Every row comes from one small tree of marks. The marks that hang from a mark follow it in brackets, in alphabetical order. Every link used is in the known rows. Which tree was each row made from?
(in the rows, 128 means zero)
Known rows
dimil(vofitaz(kufab(balub(dufedum))) vonir vuta): [148 144 120 111 150  98  60 177 106 102 143 146 122 140 195 108 104  91
 151 123 100 143 122 170 132  62 107 139 131 111  94 106 121 132 126 139
 137 144 183  96 120 175 156 106 148 152 147 110 103 182 127 120 111 181
 187 124]
vofitaz(kufab(balub(dimil(vonir vuta) dufedum))): [125 182  87 118 105 123  85 142  72 123 145 144 137 150 173 101 136 139
 109 120 116 123 165 151  97  58 111 131 142  99  76 106 118 127 142 142
 133 163 177 102 129 159 146 120 139 161 115 119  96 147 127  90 117 161
 144 127]
vofitaz(dimil): [ 92 138  99 104  70 142  80 120  85 142 140 108 127 156 168  91 128  95
 128 119 124 132 177 136  84  68 118 142 134  84  91 111 114 113 116 148
 140 162 171 108 107 145 159 110 157 157 111 103  84 124 124 113 139 120
  99 141]
dimil(vonir vuta): [130 129 124 101 112 106  32 157  89 122 132 131 140 155 210  92 131 113
 127 109  96 132 119 155 126  67  91 133 145 102  96 125 128 139 109 158
 129 140 177 108  96 158 156  99 179 154 117 125  78 142 145 127 158 152
 160 131]
vonir(dimil(vofitaz)): [ 94 126 107  79  86 140  54 147 102 113 143 102 114 171 171  86 110  69
 173 149 136 150 145 129 101  70  83 163 126  85 121 148 117 108 122 124
 123 162 175 102 106 135 162 112 169 144 106 100  90 123 129 133 137 133
  66 134]
vonir(dimil(vofitaz) koni(vuta)): [ 82  87 106 122 125 140  53 145  93  94 126  91 116 158 203  99  94  90
 183 155 139 168 166 102 106  61 124 164 122 106 129 123 119  97 123 110
 113 162 172  88 108 162 164 129 161 141 110 100  91  84 120 141 134 122
  51 141]
balub(dimil(vofitaz vuta)): [123 143 124  42 104 125  76 141 113 124 148 119 152 155 215 109 124  99
 137 147 131 120 151 133 101  79  89 142 128 119 110 123 118 125 116 152
 136 157 175  98 133 116 160 107 185 154 116 111  88 146 104 130 158 145
 118 125]
balub(dimil(vofitaz vonir vuta) dufedum(tini)): [145 164 105  41 131 113 114 144 123 125 137 141 118 135 178 127 132 121
 173 155 131 111 130 101 124  66  82 143 138 153 110 146 121 140 115 128
 128 152 174 113 125 135 148 113 192 168 117 134 102 130 108 136 158 165
  86 113]
vonir(koni): [ 94 134 103 115 104 136  71 132  70 125 130 108 122 169 201  87 128 116
 146 125 114 133 175 121  97  67 133 137 147  99 106 130 126 113 116 159
 117 157 179 100 100 132 159 124 175 156  96 112  83  57 134 126 148 131
  70 149]
megul(dimil(vofitaz(kufab) vonir vuta)): [143 143 108 147 113 107  21 166 106 113 123 126 138 141 218 104 120  93
 139 114 111 123 128 168 122  70  83 137 137 104  81 120 113 105 117 132
 137 158 178  96  99 143 157 110 159 147 135 117  80 235 118 147 146 138
 145 122]
vofitaz(dimil kufab(balub)): [100 162  88 153  81 141  80 122  70 132 145 129 122 146 146  98 120 105
 113 108 125 136 194 161  76  56 140 136 132  67  71  90 107 108 138 138
 150 170 173 101 122 172 156 115 104 153 126  98  95 158 127  85 103 148
 150 140]
vonir(dimil(vofitaz(kufab) vuta) koni): [107 106 111 114 148 126  29 144 111  91 119 111 100 162 172  99  93  71
 189 139 128 152 171 135 110  48 122 150 129  95 124 122 113 112 119 121
 130 157 182 101 117 171 163 125 145 138 129  98  93 112 124 133 133 142
  73 133]
balub(dimil dufedum(tini)): [112 176  86  53  80 136 132 118  92 149 141 130 128 152 163 106 152 146
 143 153 135 102 161  85  94  65  80 144 145 138 103 153 124 131 122 138
 119 169 170 113 119 113 144 123 194 173  85 138  92  91 116 122 167 151
  45 119]
dimil(vofitaz(kufab) vuta): [121 121 138 115 122 108  42 159 112 117 148 129 136 156 192  92 101  85
 135 126  98 142 158 173 109  63 115 141 125  98 102  97 121 123 119 159
 139 157 183  84 124 159 166 108 158 147 129  97  92 181 117 128 140 183
 176 118]
vonir(dimil koni): [ 88 122  93 107 108 144  48 128  82 106 120  98 103 174 176  88 119  92
 178 139 136 144 172 110  99  58 113 150 141  89 120 149 118 109 118 124
 117 160 176 112  99 148 156 126 159 146 101 108  84  60 139 131 146 113
  25 147]
koni(vonir(dimil(vofitaz(kufab))) vuta): [ 66 119 104 167 100 130  18 155  70 122 139 104 170 155 207  97 110 108
 114 148 128 171 145 135 113  59 144 177 104 100 106  80 129  96 141  94
 118 165 161  88  96 187 174 118 154 157  82 117  81 176 146 147 129 152
 131 130]
megul(dimil(vofitaz vonir vuta)): [139 129 113 129 108 109  29 170 111 116 127 119 145 145 228 102 121  87
 143 116 113 121 117 148 125  79  69 141 138 112  92 142 116 107 110 136
 132 155 178  94  93 129 151 110 173 147 131 121  80 215 116 155 157 129
 126 127]
dufedum(tini): [ 89 134 118 131  54 131  77 121  75 154 145 127 118 160 161  79 132 112
 137 136 118 120 155 110  95  71 111 149 142  95 108 166 129 112 114 155
 117 165 171  96  79 118 159 108 170 155  78 124  80 104 142 137 177 180
 104 127]
koni(vonir(dimil(vofitaz(kufab(balub)))) vuta): [ 68 117 101 172 104 131  28 159  67 118 143 110 174 153 210 100 108 105
 110 143 127 169 142 130 112  61 145 179 103 101 108  89 127  96 145  94
 119 166 161  86  98 185 165 120 145 157  86 117  87 173 146 143 124 154
 132 135]
kufab(balub): [ 99 150 102 119  68 136  98 148  65 130 165 125 154 166 199  86 129 108
 108 111 116 130 148 121  91  79 100 145 142  92 101 154 123 116 134 159
 122 163 180  91 105 115 136 116 150 153  99 118  94  96 135 107 136 145
 114 150]
megul(dimil(vonir)): [123 157  90 138  74 125  41 151  79 128 124 115 143 151 219  91 145 115
 128 114 118 114 128 141 109  79  73 138 149  98  78 149 118 102 117 135
 124 161 171 104  81 120 151 112 175 153 108 129  71 184 133 143 155 109
  96 134]
koni(vuta): [ 73 105 118 144  70 133  61 146  62 138 150 105 175 156 229  81 127 150
  94 129 108 154 156 125  93  72 110 151 127 106  97 101 133 109 127 152
 110 164 166  73 100 149 161 116 182 156  84 114  74 125 129 126 157 142
 136 130]
kufab(balub(dimil(vuta) dufedum(tini)) vofitaz): [117 117  84  72 126 141 136 148  91 128 157 162 154 139 202 114 128 102
 148 102 128 122 143  83  97  78 118 166 126 126 118 163 123 122 125 144
 130 172 182 102 135  95 121 124 168 153 117 137 105 118 109 108 158 188
 120 142]
koni(vonir(dimil) vuta): [ 61 111 101 164  90 133  20 149  62 130 138 101 182 159 215  93 124 120
 103 138 124 165 142 123 111  61 136 175 111  99 108  97 132 103 137 102
 113 164 158  93  85 181 164 117 164 161  68 127  73 150 157 147 146 140
 109 135]
megul(dimil(vofitaz(kufab) vonir(koni) vuta)): [143 133 107 153 130 108  20 163 106 105 114 123 127 140 218 106 117  94
 155 118 113 124 138 160 123  67  98 135 138 107  85 122 112 103 116 129
 134 156 180  95  99 149 157 117 154 145 138 116  82 214 117 149 144 134
 130 127]

Write each row's tree
[ 84 103 102 143 129 140  41 143  88  92 121  96 110 154 190  98  91  97
 182 156 138 170 176 122 103  53 133 161 121  98 119 106 114  93 131 107
 117 164 172  87 112 174 170 131 148 140 115  95  92 107 121 131 123 135
  75 134]
vonir(dimil(vofitaz(kufab)) koni(vuta))
[117 159  94  92 103 135 105 149  75 110 154 125 151 143 230 118 119 113
 137 139 140 132 143 106 104  85 108 147 133 119 107 136 116 111 137 134
 126 157 173  90 122 122 144 117 151 154 118 117  99 109 118 113 121 137
 115 149]
kufab(balub(dimil(vofitaz vonir(koni(vuta)))))
[124 148  91 163 113 121  34 159  85 109 116 113 128 138 226 106 119 107
 153 129 125 132 143 148 115  71 103 140 137 109  81 114 114  88 125 118
 125 162 173  90  94 143 164 120 156 148 125 114  83 200 116 145 131 126
 120 131]
megul(dimil(vofitaz(kufab) vonir(koni(vuta))))
[123 176  95  76 123 131  74 138  83 109 127 118 126 139 219 117 123 122
 161 163 145 129 158 139 105  74 122 139 130 116  96  95 115 110 132 126
 129 154 167 102 126 142 177 111 167 155 119 108  90 141 113 119 119 143
 123 131]
balub(dimil(vofitaz(kufab) vonir(koni(vuta))))
[129 132  74  61 140 136 127 162  86 116 152 158 156 138 221 117 134 104
 149 100 128 127 130 102 107  80 110 159 129 123 111 147 121 129 127 142
 133 164 182 110 141 107 123 122 175 155 131 136 106 122 114  99 135 168
 130 148]
kufab(balub(dimil(vonir vuta) dufedum) vofitaz)
[ 96  84 101  99 112 143  73 141  92 134 139 132 141 148 204  93 119  72
 149  92 116 144 161 136  93  73 141 161 118  84 107 113 122 114 108 154
 144 165 178 108 123 125 154 109 174 144 127 107  85 149 119 113 153 165
 150 145]
kufab(vofitaz(dimil(vuta)))
[111 122 112  98 116 123  51 156 113 103 144 123 119 162 160  96 103  76
 162 134 121 148 149 139 108  56  86 157 126  95 114 133 114 123 127 122
 133 163 181  99 121 164 148 118 146 145 127 104  98 150 124 124 133 152
  99 123]
vonir(dimil(vofitaz(kufab(balub(dufedum))) vuta))
[106 171  88 147  88 130  89 145  62 130 153 137 132 160 164  83 132 136
 107 114 105 130 173 152  88  58 118 136 142  88  77 112 121 119 144 148
 127 169 179  94 118 153 147 125 139 163 105 113  96 128 136  92 114 164
 134 131]
vofitaz(kufab(balub(dufedum)))
[ 99 104  80  99 122 148  80 140  79 126 124 129 118 142 203  98 123  77
 171 104 128 144 159 128  98  75 155 158 124  84 105 114 120 107 112 140
 138 160 175 116 114 125 162 111 170 146 127 109  89 129 126 112 135 156
 130 154]
kufab(vofitaz(dimil(vonir(koni))))
[116 146 100 146  82 127  46 153  90 126 134 112 135 155 206  90 124  96
 134 125 120 120 154 154  98  74  88 144 135  97  82 130 113  91 126 136
 130 172 176  89  99 118 158 120 161 149 115 109  81 207 110 143 142 131
 108 125]
megul(dimil(vofitaz(kufab)))
[115 178  82  75  85 139 138 141  77 131 163 132 157 158 190 105 144 133
 118 125 128 116 152  98  91  75  85 143 145 121  98 152 119 128 137 146
 122 167 179 100 127 114 123 126 164 168 102 129 102  85 115 101 135 132
  73 143]
kufab(balub(dimil dufedum))
[138 122 134  81 132 102  44 175 114 108 139 128 129 149 218 103 105  81
 160 130 104 143 110 157 136  74  97 142 132 111 108 120 124 131 109 148
 132 139 180  98 108 153 164  98 180 150 135 110  91 163 127 141 137 165
 168 129]
dimil(vofitaz vonir vuta)
[105 130  79  72 103 154 114 147  69 124 160 144 160 150 227 104 129  91
 138 107 138 127 148 109  85  92 126 165 122  98 112 151 119 106 131 150
 132 172 178 101 134  79 136 117 163 147 115 121  97 125 114 100 140 167
 132 156]
kufab(balub(dimil) vofitaz)
[133 133 109 142  94 113  22 158  94 125 122 122 154 149 226  98 139 110
 119 100 107 115 124 145 118  73  70 134 147 107  82 142 119 113 111 143
 129 156 176 103  86 133 146 109 173 151 118 132  69 202 131 144 170 119
 118 128]
megul(dimil(vonir vuta))
[115 185  86 131  99 132  74 132  58 118 138 136 126 152 183  97 131 129
 119 128 128 125 175 153  92  64 129 133 141  87  80 109 115 112 146 141
 131 163 174 100 120 149 158 117 128 155 114 112  91 134 133  93 114 158
 140 137]
vofitaz(kufab(balub(dimil(vonir(koni)))))
[105 135 100 134 114 127  55 147  61 116 123 112 129 150 224  96 129 134
 145 132 116 146 141 131 117  69 128 137 143 105  96 114 129 114 120 138
 114 145 169 100  90 158 167 114 176 156 104 121  79  92 144 125 134 132
 116 144]
dimil(vonir(koni(vuta)))
[ 88 156  89 131  98 130  36 150  78 121 142 118 141 169 177  94 118  74
 135 140 131 145 143 145 112  63 135 170 119  82 108 120 122 105 139 104
 128 164 171 110  96 159 163 115 145 157  90 117  90 153 153 140 120 154
 104 143]
koni(vonir(dimil(vofitaz(kufab(balub)))))
[ 84 104 100 147 131 140  49 146  84  89 127 101 117 152 193 100  90  94
 178 150 140 171 175 118 102  55 135 161 120  99 120 112 114  94 134 104
 118 166 173  82 113 174 162 132 135 139 116  97  96 105 122 126 116 135
  75 139]
vonir(dimil(vofitaz(kufab(balub))) koni(vuta))
[ 65 108 105 155  99 133  25 157  76 123 142 100 175 157 217  99 111 104
 116 148 128 169 138 125 116  65 136 180 105 106 113  94 128  98 137  98
 114 163 161  89  93 179 169 117 167 157  79 120  81 159 145 153 136 145
 115 135]
koni(vonir(dimil(vofitaz)) vuta)
[113 168  97  74  82 138 112 144  82 122 168 126 153 158 208 108 124 100
 127 135 138 123 149 114  93  87  94 150 133 108 106 150 117 113 135 147
 128 164 177  90 125 103 140 115 153 154 111 114 100 113 114 111 130 143
 107 147]
kufab(balub(dimil(vofitaz)))
[ 93 107  81 111 102 153 112 144  75 127 156 140 145 144 204  99 117  66
 146  88 131 143 158 110  84  83 142 168 120  81 106 136 116 104 126 145
 141 171 180 100 124 108 136 115 144 143 127 110 100 128 119  96 125 164
 142 163]
kufab(balub vofitaz(dimil))
[126 126 132 127 126 106  71 162 114 118 158 141 131 148 177  99  99  85
 137 125  99 138 152 149 111  60 112 145 126 112 104 122 121 124 125 152
 136 160 185  83 124 158 149 115 146 150 130 107 103 167 114 127 136 196
 168 119]
dimil(vofitaz(kufab(balub(dufedum(tini)))) vuta)
[118 142 104 135 144 118  54 162  77  99 123 117 106 141 212 103 101 109
 170 151 121 156 151 157 121  66 144 142 129 105  95  87 121 104 130 125
 123 147 172  90 107 172 183 113 156 150 127 100  94 144 126 124  99 162
 157 135]
dimil(vofitaz(kufab) vonir(koni(vuta)))
[111 147 106 160  99 126  62 128  88 127 143 138 135 141 152 103 114  98
 110  96 112 139 192 165  86  49 139 133 130  76  73  87 106 119 132 144
 155 164 176  99 127 187 149 113 101 149 139 100  94 177 124  90 116 155
 171 134]
vofitaz(dimil(vuta) kufab(balub))
[ 87 137 103 127  96 125  18 144  83 130 136 116 156 174 182  91 130  87
 119 124 118 141 138 139 117  59 121 162 123  87 112 124 126 120 123 118
 127 159 170 116  90 161 159 111 163 159  83 127  77 143 163 147 153 142
  95 138]
koni(vonir(dimil(vuta)))
[113 147  97 158 107 123  85 126  96 133 142 145 124 136 132 105 117 108
 118  99 114 134 190 146  89  43 134 135 133  91  76  97 107 125 130 138
 152 166 177 102 127 187 143 120 104 156 134 109  99 161 123  93 123 167
 150 127]
vofitaz(dimil(vuta) kufab(balub(dufedum(tini))))
[110 172  87 138  93 133  54 121  73 130 121 124 102 141 151  95 128 110
 134 117 123 137 180 180  93  52 139 130 136  68  65  74 110 114 129 130
 146 157 167 116 112 184 177 105 124 155 127  99  85 172 136  93 107 144
 154 132]
vofitaz(dimil(vonir) kufab)
[104 107 125  80 104 127  37 153 118 107 141 109 123 168 179  90 102  65
 165 139 123 151 141 134 111  64  77 160 125  93 124 144 118 120 114 131
 128 158 178 100 109 147 155 110 168 142 119 104  90 143 125 138 152 140
  88 127]
vonir(dimil(vofitaz vuta))
[143 169  91  45 141 118 104 140 103 120 124 131 134 148 200 122 150 146
 148 131 123 112 145 110 118  59  88 128 150 147  99 121 123 147 118 137
 125 149 177 120 132 149 143 123 195 173 116 137  92  89 118 116 152 126
  67 127]
balub(dimil(vonir(koni) vuta) dufedum)
[107 117 120  95 108 125  28 151 112 106 137 115 116 165 167  90 103  70
 161 138 123 150 152 152 107  57  93 155 123  85 115 126 115 117 123 126
 133 161 178 102 114 163 161 112 153 141 123  97  89 165 129 129 140 153
 107 122]
vonir(dimil(vofitaz(kufab) vuta))
[128 193  80  50  96 130 126 127  89 139 132 135 116 142 167 114 156 147
 157 151 138 105 141  95 108  67  84 139 150 138  98 153 124 134 122 127
 119 158 168 122 112 124 149 117 192 174  93 141  93  98 124 121 158 148
  59 121]
balub(dimil(vonir) dufedum(tini))
[100 131  92 122 102 137  69 127  79 125 121 107 120 140 192 106 123 107
 148 122 128 147 166 131 102  64 132 139 136  95  90  98 115 111 115 131
 135 150 167 110 103 168 165 110 151 155 120 109  84 109 129 113 128 116
 107 148]
vofitaz(dimil(vonir(koni(vuta))))
[140 125 111 137 126 110  31 165 111 108 118 117 137 143 232 107 117  86
 154 116 115 124 125 139 128  74  86 138 140 118  95 138 115 105 110 133
 131 154 180  95  95 133 152 116 170 147 134 120  81 191 115 158 155 122
 108 133]
megul(dimil(vofitaz vonir(koni) vuta))
